Known rows, with every way that one mark hangs from another:
Y(E(H(M)) W): -0.47,-2.19,-2.34,1.05,2.27,2.07,0.15,-2.01,-2.31,-0.42,-0.26,-3.03,2.29,2.87,-1.66,-2.68,-1.31,-0.56,-2.59,-2.49,-0.26,-0.44,-0.53,-0.09,-1.11
H(F): -0.13,-0.92,-2.17,-0.48,-0.09,-1.35,0.66,1.50,-0.48,0.05,0.49,-0.36,1.33,0.28,-0.99,0.45,0.65,0.38,1.43,-0.17,-0.03,-1.31,1.99,-0.75,0.78
F(H V): 1.84,-1.71,2.78,-1.75,-0.57,0.95,-1.57,-2.56,-2.37,-2.64,0.08,-2.61,0.98,-0.15,1.09,-3.53,0.45,2.68,0.58,-1.10,1.14,-0.85,1.42,-0.07,1.32
E(Y): 0.93,0.34,-1.07,0.08,0.40,-0.11,-1.39,1.40,0.84,0.24,0.01,0.76,-1.74,1.55,-1.46,-0.78,1.45,-1.15,0.10,-1.43,1.13,0.00,-0.52,0.27,1.12
F(H(E(Y(M))) V): 3.30,-3.03,0.10,-2.50,-0.63,0.43,-3.07,-0.18,-2.77,-0.58,1.31,-2.24,-3.17,1.73,0.27,-2.96,2.58,-0.79,-0.31,-2.20,3.36,-2.79,3.80,-0.43,2.92
Y(F(H V) M): -0.38,-3.19,0.89,-3.70,-1.27,-0.36,-1.27,-1.37,-4.40,-2.57,-1.03,-2.98,-0.35,-1.73,-0.12,-1.86,1.32,2.41,-1.01,0.92,1.89,-0.33,2.38,-1.86,0.21
E(H Y): 1.18,-0.59,-2.90,1.42,1.05,-0.97,-0.68,-0.88,-1.39,0.04,0.79,0.42,-2.34,2.55,-1.47,-0.77,0.05,-0.60,-1.15,-2.92,0.11,0.95,-0.67,-0.10,2.38
E(H): 0.09,-0.74,-1.72,1.23,0.55,-0.71,0.69,-2.29,-2.17,-0.18,1.09,-0.24,-0.52,1.43,-0.08,-0.47,-1.18,0.64,-1.08,-1.46,-0.99,0.86,-0.26,-0.34,1.11
F(H(E M) V): 3.76,-3.83,2.35,-1.81,-1.60,2.91,-2.84,-2.51,-5.42,-1.82,1.29,-5.79,1.31,1.16,2.99,-3.06,0.49,-1.05,0.06,-1.77,2.40,-2.50,4.76,0.17,1.81
F(H(E(Y) M) V): 4.37,-3.81,1.19,-1.48,-1.03,2.91,-4.48,-1.26,-4.64,-1.46,0.99,-5.15,-0.58,2.52,1.50,-3.72,1.89,-2.30,0.10,-3.45,3.69,-2.50,4.54,0.75,2.92
E(Y(F(V) M W)): -0.95,-2.53,-2.38,-2.21,0.44,-1.19,-2.66,0.85,-2.01,-1.72,-2.99,-0.65,-1.72,1.05,-4.40,-2.54,3.07,-0.77,-2.07,-0.47,4.25,-0.86,0.15,-2.81,-0.48
B(V): 0.53,-0.44,-0.31,-0.43,0.83,-0.80,0.02,-0.63,0.69,-0.85,-1.22,-0.85,-0.36,-0.69,-1.05,-0.28,-0.88,-0.48,1.35,1.87,0.99,0.34,0.07,-1.55,2.38
Y(E M): -0.65,-0.49,-0.76,-1.52,1.34,0.26,1.00,1.67,1.33,1.30,-0.39,-0.88,-0.83,-0.32,-1.04,-0.08,-0.41,1.20,-0.75,0.96,-0.47,-0.39,0.13,-0.20,-0.10
H(M): 0.73,-0.88,0.06,-0.46,-0.49,1.32,-1.07,-0.34,-1.49,-0.08,-0.11,-1.91,1.08,-0.13,1.38,-0.06,0.17,-1.60,-0.21,0.10,1.18,0.64,1.93,-0.18,0.10
H(E(Y) F(V) M): 3.93,-3.25,-2.60,-1.23,-0.36,0.26,-3.58,1.47,-3.51,-0.37,0.24,-4.45,0.14,2.98,-0.25,-1.63,1.97,-3.21,0.89,-2.40,4.54,-2.99,5.66,-0.72,3.46
Y(M): -0.23,-0.22,-1.21,-1.78,-0.39,-0.99,0.48,0.66,0.10,0.97,0.12,0.65,-1.56,-1.20,-0.05,0.74,0.62,-0.14,-0.33,0.97,0.77,0.28,1.27,-1.37,0.10
F(H): 0.39,-1.13,1.64,-0.83,-0.77,1.07,-0.08,-1.40,-1.41,-1.03,1.19,-0.75,0.63,-0.19,0.93,-1.25,0.38,1.27,0.75,-0.74,-0.71,-0.58,0.93,0.60,0.14
E(H(F)): 0.17,-1.77,-3.72,0.72,0.45,-2.15,1.60,-0.71,-2.54,-0.17,1.64,-0.84,0.81,1.75,-0.99,0.22,-0.79,1.05,0.11,-1.72,-1.16,-0.36,1.76,-1.17,2.06
F(H(E) V): 2.63,-2.97,2.35,-0.88,-1.07,1.65,-1.73,-2.39,-3.66,-1.42,1.07,-3.71,0.19,1.17,1.73,-2.93,0.35,0.53,0.10,-1.91,1.26,-3.29,2.90,0.43,1.84
H(E): 0.90,-1.38,-0.46,0.86,-0.23,0.88,-0.38,0.47,-1.03,1.19,1.15,-1.19,-0.99,1.50,0.64,0.14,0.02,-1.79,-0.33,-0.78,0.09,-2.08,1.37,0.56,0.71

Rows:
2.44,-2.91,-2.63,-0.82,-0.11,-0.86,-0.85,-2.83,-4.97,-2.29,0.33,-4.59,2.21,1.55,0.29,-1.30,-0.51,0.60,-0.11,-2.23,2.05,0.02,4.09,-2.12,3.03	E(H(F(V) M))
-1.75,-3.89,0.67,-1.24,0.43,4.06,-1.16,-0.56,-3.75,-1.75,-1.10,-4.57,3.57,1.21,-1.62,-2.99,0.72,0.39,-1.63,-0.50,0.03,-1.44,0.65,0.29,-2.84	Y(E F(H(M)) W)
0.54,-2.48,-2.19,0.41,0.47,-1.25,-2.23,-1.98,-4.39,-2.56,-1.34,-2.42,-1.82,2.24,-2.65,-2.34,0.26,0.73,-2.06,-2.45,2.14,0.74,-0.20,-1.31,2.23	E(H Y(F(V)))
-3.55,-2.09,-1.99,-1.29,1.50,0.39,0.82,1.51,-0.48,0.04,-2.37,-1.10,0.44,0.25,-4.22,-0.93,0.65,0.47,-2.43,1.29,0.17,-1.32,-1.12,-1.27,-3.43	Y(E F M W)
3.14,-3.67,-1.49,-1.26,-0.86,0.52,-1.92,0.27,-4.23,-0.81,0.37,-5.37,1.55,1.70,0.89,-1.08,0.64,-2.05,0.70,-1.37,3.22,-3.05,6.00,-0.87,2.24	H(E F(V) M)
1.88,-2.26,-4.94,0.19,0.32,-1.00,-1.04,0.21,-3.32,-0.19,1.47,-1.99,-0.13,3.18,-1.13,-0.47,0.83,-2.08,0.09,-3.07,1.58,0.42,3.26,-0.85,3.27	E(H(F M) Y)
1.28,-2.19,-4.81,0.26,1.43,-2.03,-1.48,-1.01,-2.51,-1.94,-0.27,-1.06,0.35,4.04,-4.06,-3.80,1.62,0.15,-0.56,-4.33,2.48,-2.14,0.68,-2.12,2.21	E(H(F(V)) Y(W))
-3.52,-2.96,-3.75,0.07,2.13,-0.60,1.45,-0.64,-2.69,-0.16,-1.36,-1.48,-0.07,1.63,-4.32,-1.12,-0.80,1.05,-3.93,-0.27,-0.73,-0.44,-1.42,-1.74,-2.20	Y(E(H) F M W)
0.30,-4.76,0.75,-2.87,-1.91,0.21,-1.40,-1.13,-5.35,-1.33,-0.10,-3.94,-1.16,-0.34,0.43,-1.63,1.38,0.39,-1.31,0.37,2.08,-2.34,3.82,-1.14,0.74	Y(F(H(E) V) M)
2.15,-2.30,-1.00,-2.09,-0.64,-0.25,-1.66,-0.42,-3.02,-1.89,-0.55,-4.30,2.67,0.19,0.38,-1.21,0.86,0.04,1.14,-0.57,2.99,-0.72,4.43,-1.67,1.76	H(F(V) M)
3.28,-2.76,1.26,-0.91,-0.22,1.62,-3.34,-0.79,-2.85,-1.56,0.81,-3.06,-1.63,2.56,0.36,-3.69,1.81,-0.65,0.30,-3.26,2.44,-3.24,2.53,0.99,3.10	F(H(E(Y)) V)
0.77,-2.44,-4.34,0.84,1.08,-0.38,-1.15,3.16,-0.63,1.13,0.82,0.09,-0.32,4.23,-3.29,-1.21,2.82,-3.84,0.35,-2.93,2.03,-4.64,2.04,-0.34,0.60	H(E(Y(W)) F)
-2.22,-2.76,-0.83,-2.34,1.41,0.03,-0.90,0.05,-1.32,-1.45,-3.61,-2.82,0.84,0.06,-3.93,-2.61,0.67,1.65,-2.50,0.86,1.99,-1.88,-0.55,-1.99,-2.25	Y(E F(V) M W)
1.56,-2.07,-3.39,0.25,0.14,-0.87,-1.08,3.06,-0.64,1.41,1.44,-0.78,-1.22,3.15,-1.61,0.04,1.97,-3.04,1.18,-2.39,1.37,-3.32,3.01,0.13,2.53	H(E(Y) F)
-0.37,-0.42,-2.89,-1.22,1.05,-0.77,-1.04,1.74,0.82,0.93,-0.58,2.20,-2.39,1.33,-3.14,-1.27,2.74,-2.43,-1.21,-0.79,2.61,-0.82,-0.49,-1.52,-0.79	E(Y(M W))
-0.49,-2.70,-2.98,-0.88,-0.25,-0.66,-1.53,2.77,-2.30,1.25,-0.15,-0.65,-4.10,1.55,-2.17,0.91,2.12,-3.46,-1.86,-0.02,2.23,-1.56,2.03,-0.83,0.87	H(E(Y(F M)))
1.01,-2.55,-3.90,0.03,-0.12,-0.91,0.26,-1.00,-4.25,-0.41,1.54,-2.70,1.98,1.67,0.20,0.36,-0.55,-0.55,-0.16,-1.68,0.31,0.27,3.62,-1.36,2.04	E(H(F M))
1.65,-5.29,1.72,-1.95,-1.95,2.69,-3.01,-1.95,-7.31,-2.43,-0.04,-6.68,1.32,0.91,1.75,-2.29,0.90,-0.76,-1.12,-0.90,2.73,-2.17,4.62,-0.18,0.96	Y(F(H(E M) V))
1.56,-3.42,-4.25,0.09,0.53,1.12,-2.24,2.54,-2.32,1.03,0.87,-1.97,0.58,4.35,-2.23,-1.05,2.87,-5.61,-0.07,-3.19,3.21,-3.95,3.82,-0.76,0.53	H(E(Y(W)) F M)
0.42,-3.55,-0.89,-0.35,0.71,1.37,-1.39,-2.96,-5.54,-2.64,-1.86,-6.73,2.05,1.40,-1.23,-2.46,-1.78,1.81,-2.55,-1.03,0.92,0.82,0.82,-0.64,0.98	Y(E(H(M)) F(V))
2.22,-2.72,-1.38,-0.47,-0.26,-0.88,-0.92,0.47,-2.40,-0.45,0.40,-3.17,1.02,1.73,-0.11,-1.19,0.41,-0.30,1.07,-1.38,1.90,-3.72,3.81,-0.76,2.25	H(E F(V))
-0.25,-1.65,-3.70,1.16,1.83,-1.01,1.89,-0.10,-1.19,0.14,0.83,-2.19,1.75,2.39,-2.30,-0.68,-1.71,2.46,-0.12,-1.87,-2.33,-1.18,0.57,-0.05,1.59	Y(E(H(F)))
3.16,-3.16,0.19,-0.69,-0.98,3.05,-3.11,0.23,-3.67,0.07,2.05,-3.08,-0.80,2.77,1.50,-1.73,1.91,-3.58,0.03,-2.98,2.14,-2.05,3.77,1.34,2.12	F(H(E(Y) M))
-2.00,-1.56,-2.23,0.30,0.79,0.15,-1.67,1.48,-1.32,-0.78,-1.84,0.74,-0.77,2.06,-4.48,-1.31,2.64,-2.04,-1.66,-0.96,2.00,-1.07,-1.49,-0.90,-1.81	E(Y(F W))
-0.88,-3.35,1.60,-3.24,-0.32,0.76,-0.86,-0.94,-3.02,-2.20,-1.67,-4.29,0.72,-1.17,-1.35,-2.84,0.26,4.04,-1.00,0.77,0.71,-0.99,1.60,-0.87,-0.21	Y(E F(H V) M)
-1.91,-2.52,-1.31,-2.41,0.02,-0.96,-1.20,-0.66,-2.66,-1.80,-2.89,-1.41,0.09,-0.61,-2.90,-1.67,1.67,0.29,-2.39,1.12,3.22,-0.96,0.57,-2.98,-1.78	Y(F(V) M W)
1.70,-3.08,-2.64,-0.54,-0.94,0.80,-0.63,1.55,-3.06,0.94,1.46,-3.39,1.27,1.64,0.97,1.14,0.68,-3.36,0.78,-0.86,1.54,-2.54,5.27,-0.23,1.47	H(E F M)
2.01,-3.19,-2.59,-0.49,1.29,0.17,-0.47,-1.89,-3.90,-1.91,-0.33,-6.06,3.12,2.25,-0.62,-2.60,-1.51,2.14,-0.24,-2.36,0.79,-0.77,3.05,-1.03,2.76	Y(E(H(F(V) M)))
-0.74,-1.24,-2.52,-0.28,1.59,-0.71,1.68,-0.95,-0.73,0.94,0.47,-1.12,-1.03,1.00,-1.20,-0.50,-1.59,1.95,-2.15,-0.66,-1.39,0.31,-0.36,-0.57,1.04	Y(E(H) M)
-1.67,-2.74,-0.54,-0.55,-0.05,1.26,-1.90,0.24,-2.59,-1.80,-0.53,-0.31,0.07,1.98,-3.19,-2.61,2.86,-0.77,-1.32,-1.76,1.16,-1.35,-0.57,-0.03,-1.50	E(Y(F(H) W))
-2.04,-2.44,-3.87,1.68,1.50,-0.67,-0.96,-0.73,-3.38,-1.13,-0.97,0.25,-1.47,3.34,-4.32,-1.70,1.18,-1.39,-2.93,-2.57,0.91,-0.11,-1.89,-1.27,-0.64	E(H Y(F W))
-2.25,-1.75,-3.36,-1.49,0.62,-0.86,-1.23,2.20,-1.11,0.13,-1.92,1.07,-2.27,1.17,-4.51,-0.53,3.02,-2.18,-2.18,0.26,2.51,-0.67,-0.49,-1.77,-1.65	E(Y(F M W))
1.89,-1.53,-2.86,0.57,0.36,0.63,-1.90,-1.24,-3.18,-0.24,0.81,-1.36,-1.31,2.71,-0.31,-0.88,0.24,-2.26,-1.36,-3.06,1.47,1.55,1.25,-0.46,2.35	E(H(M) Y)
